Each row was made from one walk, in order. Every step used is in the known rows, and no mark comes twice. Write each row's walk.
Known rows:
N S: [-0.13,  0.16,  0.14, -0.02,  0.09, -0.10, -0.24, -0.07, -0.11, -0.10,
  0.04, -0.09, -0.23, -0.10, -0.32, -0.08,  0.11, -0.03,  0.06, -0.05,
  0.11,  0.03]
B J N S M V: [-0.33,  0.11,  0.14, -0.06,  0.18,  0.21, -0.12,  0.13, -0.34, -0.33,
 -0.28, -0.49, -0.06, -0.29, -0.10, -0.44,  0.15,  0.00, -0.10,  0.38,
  0.53,  0.21]
J B V: [ 0.05,  0.11,  0.24, -0.58, -0.06,  0.19, -0.23,  0.07,  0.05,  0.16,
  0.14, -0.20, -0.15, -0.09,  0.31,  0.06, -0.20, -0.11,  0.12,  0.55,
  0.19, -0.08]
N P: [ 0.05,  0.08,  0.11, -0.04,  0.05, -0.04,  0.02, -0.23, -0.24, -0.09,
 -0.17,  0.05, -0.04,  0.26,  0.05, -0.01, -0.19,  0.06,  0.12,  0.08,
  0.18,  0.22]
V B J: [ 0.03, -0.12, -0.29,  0.01,  0.02,  0.12,  0.37, -0.20, -0.17,  0.04,
 -0.10,  0.08, -0.17, -0.16, -0.39, -0.20,  0.04, -0.25, -0.12,  0.37,
  0.05, -0.13]
J B: [ 0.15, -0.02,  0.17, -0.38, -0.08, -0.02, -0.25,  0.21, -0.09,  0.05,
  0.08, -0.16, -0.12,  0.02,  0.21,  0.04, -0.13,  0.02, -0.01,  0.21,
  0.04, -0.02]
N S M J B: [-0.14,  0.26,  0.19, -0.39,  0.23,  0.16, -0.50,  0.20, -0.39,  0.08,
  0.07, -0.39, -0.08, -0.27, -0.05, -0.04, -0.15,  0.01,  0.07,  0.45,
  0.18,  0.12]
P M J N S: [-0.22, -0.34, -0.03,  0.03,  0.01, -0.09, -0.16, -0.13, -0.68, -0.21,
  0.02, -0.57, -0.10,  0.44, -0.26,  0.23, -0.19,  0.07,  0.01,  0.22,
 -0.04,  0.10]
B V: [-0.11,  0.10,  0.02, -0.19,  0.03,  0.19,  0.03, -0.15,  0.15,  0.12,
  0.03, -0.05, -0.02, -0.11,  0.11,  0.03, -0.07, -0.14,  0.14,  0.33,
  0.14, -0.06]
P M: [ 0.10, -0.21, -0.11,  0.05, -0.20, -0.18, -0.11, -0.10, -0.23, -0.07,
 -0.09, -0.04,  0.00,  0.27, -0.14,  0.21, -0.19, -0.02,  0.07,  0.01,
 -0.09, -0.04]
P B J N: [-0.08, -0.21, -0.31,  0.05, -0.09,  0.07,  0.30, -0.31, -0.27, -0.19,
  0.00, -0.32,  0.01,  0.30, -0.18,  0.01,  0.00, -0.04, -0.19,  0.34,
 -0.02,  0.02]
V B: [-0.17, -0.13, -0.17, -0.19, -0.03,  0.07,  0.25, -0.06,  0.06,  0.08,
 -0.11,  0.19, -0.06, -0.07, -0.40, -0.09, -0.02, -0.07, -0.07,  0.03,
 -0.06, -0.19]
S M: [-0.09,  0.24,  0.02, -0.10,  0.13,  0.12, -0.04,  0.12,  0.13, -0.01,
 -0.08,  0.00,  0.25, -0.25,  0.07, -0.07, -0.04, -0.01,  0.00,  0.07,
  0.06,  0.03]
B J: [ 0.20,  0.01, -0.15,  0.17,  0.03,  0.07,  0.11, -0.14, -0.22, -0.05,
  0.01, -0.12, -0.11, -0.08, -0.01, -0.09,  0.07, -0.16, -0.04,  0.33,
  0.11,  0.03]
M V B J N: [-0.26, -0.40, -0.18, -0.12, -0.05,  0.24,  0.43,  0.03, -0.31, -0.15,
 -0.36, -0.22, -0.14, -0.01, -0.23, -0.38,  0.07, -0.02, -0.25,  0.41,
  0.31, -0.02]
S M V: [-0.25,  0.12,  0.03, -0.13,  0.05,  0.18, -0.14,  0.26,  0.00,  0.00,
 -0.41, -0.01,  0.19, -0.32,  0.03, -0.30, -0.01,  0.10,  0.01,  0.06,
  0.38,  0.11]
B J N: [ 0.07, -0.15, -0.05,  0.03,  0.05,  0.10,  0.27, -0.08, -0.25, -0.22,
  0.05, -0.42, -0.03,  0.15,  0.19, -0.07,  0.04, -0.10, -0.18,  0.37,
  0.04,  0.07]
B J N P: [ 0.09, -0.07,  0.06,  0.00,  0.11,  0.05,  0.28, -0.31, -0.47, -0.31,
 -0.11, -0.36, -0.06,  0.38,  0.25, -0.08, -0.14, -0.05, -0.06,  0.46,
  0.23,  0.29]
S N J: [ 0.43,  0.43,  0.19, -0.24, -0.18, -0.09, -0.18, -0.16,  0.13,  0.05,
 -0.32,  0.30,  0.11, -0.11, -0.24,  0.06,  0.00,  0.05,  0.03, -0.16,
  0.05, -0.07]
N J: [ 0.19,  0.21,  0.20, -0.25, -0.16,  0.02, -0.03, -0.20,  0.12, -0.15,
 -0.15,  0.18,  0.01, -0.02, -0.10, -0.02,  0.03,  0.07,  0.00, -0.05,
  0.14,  0.04]
P B J: [ 0.06, -0.04, -0.42,  0.17, -0.10,  0.02,  0.14, -0.38, -0.24, -0.03,
 -0.04,  0.00, -0.09,  0.09, -0.36, -0.03,  0.02, -0.11, -0.05,  0.30,
  0.05, -0.01]
N P B: [-0.09,  0.02, -0.17, -0.05, -0.10, -0.08,  0.05, -0.46, -0.24, -0.05,
 -0.23,  0.14, -0.01,  0.42, -0.30,  0.06, -0.22,  0.11,  0.12,  0.02,
  0.11,  0.17]
M J N P B: [-0.29, -0.24, -0.22, -0.06,  0.03,  0.10,  0.24, -0.45, -0.58, -0.11,
 -0.17, -0.28,  0.10,  0.71, -0.08,  0.16, -0.31,  0.24, -0.01,  0.32,
  0.04,  0.31]
M S: [ 0.05,  0.16, -0.11,  0.10, -0.02, -0.01,  0.06, -0.08, -0.05,  0.10,
  0.30, -0.29, -0.19,  0.13,  0.03, -0.11, -0.06, -0.01, -0.04, -0.11,
 -0.07,  0.08]
S N P M: [ 0.38,  0.10,  0.00,  0.01, -0.17, -0.32, -0.24, -0.29, -0.45,  0.05,
 -0.45,  0.16,  0.07,  0.42, -0.26,  0.25, -0.40,  0.01,  0.23, -0.04,
  0.00,  0.07]

Which walk is each row?
[ 0.60,  0.43,  0.39, -0.61, -0.28, -0.08, -0.41,  0.04,  0.05,  0.10,
 -0.25,  0.15, -0.01, -0.10, -0.03,  0.09, -0.14,  0.08,  0.00,  0.06,
  0.09, -0.08] -> S N J B
[ 0.35,  0.21,  0.35, -0.62, -0.23, -0.01, -0.28,  0.03,  0.05, -0.11,
 -0.05,  0.02, -0.12, -0.01,  0.11,  0.03, -0.10,  0.09, -0.03,  0.15,
  0.17,  0.02] -> N J B
[ 0.24, -0.27,  0.00, -0.24, -0.16, -0.10, -0.33, -0.19, -0.88,  0.03,
 -0.16, -0.29, -0.14,  0.61,  0.11,  0.30, -0.58,  0.08,  0.20,  0.54,
  0.12,  0.23] -> N P M J B
[-0.68, -0.01,  0.13, -0.44,  0.13,  0.21,  0.03,  0.23, -0.04, -0.20,
 -0.40, -0.20,  0.00, -0.27, -0.50, -0.44,  0.06,  0.10, -0.13,  0.06,
  0.36,  0.01] -> J N S M V B
[-0.16, -0.37, -0.18, -0.13, -0.27, -0.08,  0.05, -0.22, -0.52, -0.08,
 -0.68,  0.22, -0.14,  0.35, -0.50, -0.13, -0.35,  0.12,  0.13,  0.11,
  0.32,  0.09] -> N P M V B
[-0.32, -0.02, -0.02, -0.38, -0.06,  0.13,  0.22, -0.55, -0.11, -0.12,
 -0.14, -0.22,  0.06,  0.51,  0.02,  0.12, -0.30,  0.07,  0.13,  0.41,
  0.19,  0.16] -> J N P B V
[-0.39,  0.27,  0.20, -0.12,  0.13,  0.11, -0.38,  0.22, -0.09, -0.09,
 -0.35, -0.08, -0.04, -0.43, -0.28, -0.38,  0.10,  0.09,  0.07, -0.01,
  0.48,  0.16] -> N S M V
[-0.21, -0.11, -0.06, -0.16,  0.11,  0.08,  0.27, -0.17, -0.28, -0.24,
  0.02, -0.31, -0.32, -0.04, -0.52, -0.24,  0.11, -0.18, -0.20,  0.35,
  0.09, -0.07] -> V B J N S
[-0.06, -0.33, -0.11,  0.08, -0.28, -0.11, -0.22,  0.06, -0.33, -0.09,
 -0.41, -0.04, -0.04,  0.17, -0.18, -0.01, -0.15,  0.13,  0.08, -0.01,
  0.20,  0.05] -> P M V
[ 0.11, -0.12,  0.04, -0.42, -0.11,  0.08, -0.31, -0.34, -0.73,  0.13,
 -0.13, -0.35, -0.17,  0.48,  0.22,  0.34, -0.65, -0.05,  0.33,  0.86,
  0.25,  0.18] -> N P M J B V
[ 0.47,  0.53,  0.44, -0.81, -0.24,  0.09, -0.39, -0.11,  0.19,  0.22,
 -0.19,  0.12, -0.05, -0.24,  0.09,  0.12, -0.19, -0.07,  0.15,  0.39,
  0.24, -0.14] -> S N J B V
[-0.35,  0.22,  0.28, -0.26,  0.24,  0.08, -0.12,  0.12,  0.02, -0.27,
  0.02, -0.39,  0.11, -0.12, -0.08, -0.11,  0.04,  0.03, -0.07,  0.05,
  0.12,  0.10] -> J N S M
[-0.10, -0.27, -0.20, -0.13,  0.04,  0.17,  0.52, -0.13, -0.19, -0.14,
 -0.03, -0.22, -0.09,  0.08, -0.21, -0.17,  0.04, -0.17, -0.26,  0.41,
  0.00, -0.11] -> V B J N
[-0.25, -0.02,  0.24, -0.13,  0.09, -0.05, -0.09,  0.03, -0.12, -0.27,
  0.10, -0.40, -0.12,  0.13, -0.13, -0.05,  0.08,  0.06, -0.08, -0.01,
  0.05,  0.06] -> J N S
[ 0.15, -0.12, -0.04,  0.02, -0.14, -0.22, -0.11, -0.31, -0.46, -0.15,
 -0.27,  0.01, -0.02,  0.54, -0.09,  0.19, -0.36,  0.03,  0.20,  0.07,
  0.05,  0.17] -> N P M
[ 0.09, -0.25, -0.17,  0.15, -0.05, -0.07, -0.08, -0.41, -0.79, -0.02,
 -0.23, -0.12, -0.01,  0.58, -0.07,  0.24, -0.45,  0.07,  0.23,  0.31,
  0.06,  0.26] -> N P M J
[-0.40, -0.12, -0.18, -0.25,  0.04,  0.28,  0.26, -0.61, -0.44, -0.01,
 -0.13, -0.35,  0.05,  0.59,  0.03,  0.19, -0.37,  0.09,  0.14,  0.64,
  0.20,  0.25] -> M J N P B V
[-0.15, -0.59, -0.31, -0.06, -0.25,  0.05,  0.31, -0.08, -0.52, -0.23,
 -0.43, -0.25, -0.14,  0.24, -0.38, -0.19, -0.12, -0.05, -0.17,  0.40,
  0.19, -0.06] -> P M V B J N
[ 0.34, -0.02, -0.16,  0.14, -0.08, -0.17, -0.22, -0.37, -0.77,  0.18,
 -0.43,  0.03,  0.07,  0.48, -0.22,  0.33, -0.47,  0.04,  0.25,  0.22,
 -0.01,  0.14] -> S N P M J
[ 0.21, -0.26, -0.06,  0.07, -0.10, -0.10,  0.17, -0.40, -0.70, -0.36,
 -0.20, -0.39, -0.05,  0.66,  0.10,  0.12, -0.32, -0.06,  0.01,  0.45,
  0.12,  0.24] -> B J N P M
[ 0.12,  0.05, -0.32,  0.12, -0.05, -0.03,  0.15, -0.62, -0.47, -0.11,
 -0.22,  0.02, -0.12,  0.34, -0.29, -0.04, -0.15, -0.07,  0.08,  0.39,
  0.22,  0.22] -> N P B J
[-0.13, -0.23, -0.29,  0.01, -0.07,  0.19,  0.27, -0.06, -0.29,  0.03,
 -0.39,  0.08, -0.24, -0.24, -0.42, -0.42,  0.08, -0.10, -0.11,  0.34,
  0.37, -0.05] -> M V B J
[-0.34, -0.14, -0.16, -0.26,  0.07,  0.37,  0.37,  0.12, -0.19, -0.16,
 -0.44, -0.22,  0.10, -0.26, -0.17, -0.45,  0.04, -0.04, -0.25,  0.44,
  0.37,  0.00] -> S M V B J N
[-0.25,  0.36,  0.24, -0.58,  0.27,  0.36, -0.48,  0.04, -0.24,  0.20,
  0.10, -0.44, -0.11, -0.39,  0.05, -0.01, -0.22, -0.12,  0.20,  0.79,
  0.34,  0.05] -> N S M J B V
[ 0.04,  0.37, -0.09, -0.24, -0.08,  0.00, -0.06, -0.58, -0.08,  0.26,
 -0.39,  0.25,  0.06,  0.19, -0.34,  0.14, -0.30, -0.05,  0.29,  0.26,
  0.17,  0.03] -> S N P B V
[ 0.24,  0.31,  0.40, -0.82, -0.22,  0.18, -0.26, -0.14,  0.18,  0.00,
 -0.03, -0.04, -0.15, -0.12,  0.25,  0.04, -0.17, -0.03,  0.11,  0.50,
  0.30, -0.05] -> N J B V
[ 0.14, -0.05, -0.23,  0.17, -0.23, -0.18, -0.05, -0.17, -0.26,  0.03,
  0.19, -0.32, -0.17,  0.39, -0.13,  0.09, -0.24, -0.05,  0.04, -0.12,
 -0.18,  0.03] -> P M S
[-0.25,  0.05,  0.07, -0.17,  0.31,  0.26,  0.17, -0.12, -0.46, -0.14,
 -0.20, -0.41,  0.29,  0.31,  0.33,  0.01, -0.31,  0.15,  0.00,  0.41,
  0.16,  0.38] -> S M J N P
[-0.17,  0.12, -0.11,  0.01,  0.23,  0.25, -0.01,  0.03, -0.21,  0.13,
 -0.09, -0.14,  0.26, -0.17,  0.08,  0.01, -0.13,  0.00,  0.02,  0.29,
  0.05,  0.11] -> S M J
[ 0.52,  0.70,  0.34, -0.72, -0.28,  0.08, -0.34, -0.21,  0.15,  0.34,
  0.07, -0.18, -0.24, -0.10,  0.11,  0.02, -0.23, -0.10,  0.10,  0.27,
  0.14, -0.06] -> M S N J B V
[ 0.22,  0.42, -0.24,  0.04, -0.14, -0.20, -0.02, -0.52, -0.27,  0.25,
 -0.14,  0.01, -0.09,  0.45, -0.43,  0.02, -0.29,  0.06,  0.12, -0.17,
 -0.05,  0.17] -> M S N P B
[ 0.39,  0.16, -0.19,  0.17, -0.24, -0.28, -0.20, -0.16, -0.24,  0.25,
  0.01, -0.16, -0.09,  0.28, -0.30,  0.17, -0.26, -0.07,  0.07, -0.22,
 -0.26, -0.08] -> P M S N
[ 0.39,  0.43, -0.39,  0.24, -0.10, -0.13,  0.08, -0.68, -0.51,  0.20,
 -0.11, -0.10, -0.22,  0.37, -0.42, -0.09, -0.23, -0.12,  0.06,  0.16,
  0.05,  0.19] -> M S N P B J
[-0.03, -0.44, -0.41,  0.07, -0.27,  0.00,  0.13, -0.15, -0.52, -0.06,
 -0.50,  0.07, -0.21,  0.02, -0.56, -0.22, -0.10, -0.13, -0.04,  0.35,
  0.25, -0.11] -> P M V B J
